Known rows, with every way that one mark hangs from another:
ripo(kufi(nuri(zemimuv(boses pafab)) zitub)): [ 18 -13   3 -31 -28  -8   4  -6  35  -3   1  12  15  -9 -11  17   0  -1
 -15]
zemimuv(boses pafab(kufi)): [ -1   8   4 -47   9  24  -5  -5  -6  -2 -11  29  13  -6 -12  12   4  -1
   7]
kufi(nuri(zemimuv(pafab))): [  2 -12  13 -48 -15 -12  -4 -14  24 -12   2  -1  -7   2 -11 -10   1  -4
  -4]
boses(zemimuv): [-2 -5  1 34 19 -1 -2 -1 -4  3 -7  3  9  2  7  9 -8 -7  0]
rufa(boses(zemimuv(nuri))): [ -3  -7  11  21  20   0  -2  -3  -9  19   4  15  18  -3  -3  -4  -1 -11
  21]
boses(zemimuv(nuri)): [ -3  -7   7  26  20  -7  -4  -3 -16   6  -5   7  10   6   1  -3  -3 -12
   9]
zemimuv(boses nuri(kufi(zitub)) pafab): [  9   7   6 -13 -10   7   5  -9 -12   0 -12  31  11   5 -14   5  -3  -6
  15]
kufi(ripo zitub): [ -1  -5  -3   5 -20  -2   0  15  20   6 -17   4   8   2   5  11  -9   9
  -1]
boses(zemimuv(nuri pafab)): [ -2  -1   7  11  11  -1 -13  -2 -12  -5 -10  18   3   5  -5   2   0  -9
   9]
nuri(kufi zemimuv(pafab)): [ -3   1 -19  -7 -16  13  -2 -22  15 -14  -6  14 -23   7 -14  12  -9 -14
  -6]
zitub(kufi(nuri(zemimuv(boses pafab)) ripo)): [ 10 -18   5 -47 -15  19  -2 -15  24  -3 -11   5   8   0 -14  19  -4  -5
   4]
pafab(kufi zemimuv(boses nuri)): [ -6   0   6 -53  39   7  -8  -2  -7   4   6  36   4   4  -5  -9   6  -7
  21]
ripo(kufi(nuri)): [ 20  -8   5 -20 -16 -16   0  -2  29  -2  14  -2  17  -6  -7  13   5  -3
  -9]
rufa(boses(zemimuv(nuri(kufi) pafab))): [  1   0   6  18   9   6  -5  -8   0  10   1  25  12   0  -9   9  -2 -15
  22]
zitub(kufi(nuri(zemimuv))): [ 16 -21   2 -41 -19   7   8 -19  27  -3   3   0  -6   2 -10   6   4  -9
  -2]
pafab(kufi(nuri(zemimuv(boses)))): [  2 -14   9 -66   7   1   4 -14  13   5   0   9   7  -1  -9  -9   3 -11
   3]
kufi(nuri(zemimuv) ripo zitub): [  1 -22  10 -32 -26 -17   3   1  40   1 -12  -6   4   5  -2  -5 -10   2
  -4]
nuri(kufi(ripo zitub) zemimuv(boses pafab)): [ -3  -2 -15   0 -19  21   3 -13  15  -2 -24  20   1   4 -11  21 -21  -7
  -3]
pafab(kufi(zitub) zemimuv(nuri)): [ -1  -3  -3 -55   7  -6  -4   8  22   0   4  40 -16   7  -2 -11  11  -4
  12]

Rows:
[ -5 -18  11 -31  -5 -11  -8  -7  23  -1  -5 -14   4   6  -5  -6  -9  -2
   1] : kufi(nuri(zemimuv) ripo)
[  6   6  -2  -9 -28   1  -7   1  10  -6 -13  24  -7  11 -13   8  -2  -6
  13] : zemimuv(nuri(kufi(ripo zitub)) pafab)
[ -1   1   2  -3  21   0  -2   1   2   3   0  27   7   9   0   2 -10  -3
  20] : pafab(zemimuv(boses nuri(kufi(ripo zitub))))
[ -3  -2   8  -9  13   7  -9  -3   0  13   1  30  14  -4 -11   3   5 -13
  22] : rufa(boses(zemimuv(nuri pafab(kufi))))
[  8 -14  10 -48 -35 -18   5  -7  40 -10  -6   7 -10   1  -8 -10   1   1
  -9] : kufi(nuri(zemimuv(pafab)) zitub)
[  0   3   9 -52  -2  15  -8   4  -9   5 -20  37  18   1 -16   3   3   0
  18] : zemimuv(boses nuri pafab(kufi(ripo zitub)))
[ -7  -5  -3 -50   8   0 -12  14  24   3  -3  36  -7   9   0  -5   3  -1
  17] : pafab(kufi(ripo zitub) zemimuv(nuri))
[ 13 -14   1 -22 -16 -12  -2 -10  28  -3  12  -2   9  -5 -10  10   2  -7
 -14] : ripo(kufi(nuri(zemimuv)))
[ -1   4   2 -43  -5  23  -4   5   7   2 -23  31  18  -6  -9  19  -2   5
   6] : zemimuv(boses pafab(kufi(ripo zitub)))
[  2  -4   7 -22   9  -1  -8  -4  16  -6  -9  19   6   1  -4  11   2 -10
   3] : boses(zemimuv(pafab(kufi(nuri))))
[ -4 -12  16 -41  -1  -2 -10 -10  16  -4 -12  -3  14   2 -11   2 -11   0
   5] : kufi(nuri(zemimuv(boses pafab)) ripo)
[ 11 -14  16 -25 -26 -22   4  11  40   3 -10  -4  13   3   3  -2  -7   7
   3] : kufi(nuri ripo zitub)
[ -7   0  -1 -55  24   0 -12   2   9  -3  11  33 -14   7  -5 -11  11  -8
  16] : pafab(kufi zemimuv(nuri))
[ -8  -5 -13 -46 -17  14  -6  -8  19  -9 -12  23 -19   0 -12   3   2  -5
 -11] : nuri(zemimuv(pafab(kufi(zitub))))
[  8 -20  16 -35 -16 -16  16  -9  25   3  -6   1   9  -1  -3 -12  -5  -1
  -5] : kufi(nuri(zemimuv(boses)) zitub)
[-10  -3  -2 -21   6  20  -6 -16  -9  -6 -11  12   1  -2 -12   4  -6  -3
  -5] : nuri(zemimuv(boses pafab))
[ -4 -16   7 -61   8   4  -3  -9  16   7  -7   6  14   1  -8  -3  -4  -8
   6] : pafab(kufi(nuri(zemimuv(boses)) ripo))
[-11  -6  -7 -41  -2  24  -6  -8   6   0 -20  24   3  -2 -12  10  -7  -2
  -3] : nuri(zemimuv(boses pafab(kufi(ripo zitub))))
[  3  -8 -12  10  -7  12  19 -20   9   5 -11  14   0   3  -5   9 -18 -12
  -6] : nuri(kufi(zitub) zemimuv(boses))
[  0   5  11 -55  12  16  -9  -6 -23   2  -9  34  14  -1 -19  -4   9  -6
  18] : zemimuv(boses nuri pafab(kufi))
[ -5   2  12 -15  36  -2  -7   0 -14   1   8  22   7   5  -1  -8  -1   0
  18] : pafab(zemimuv(boses nuri))
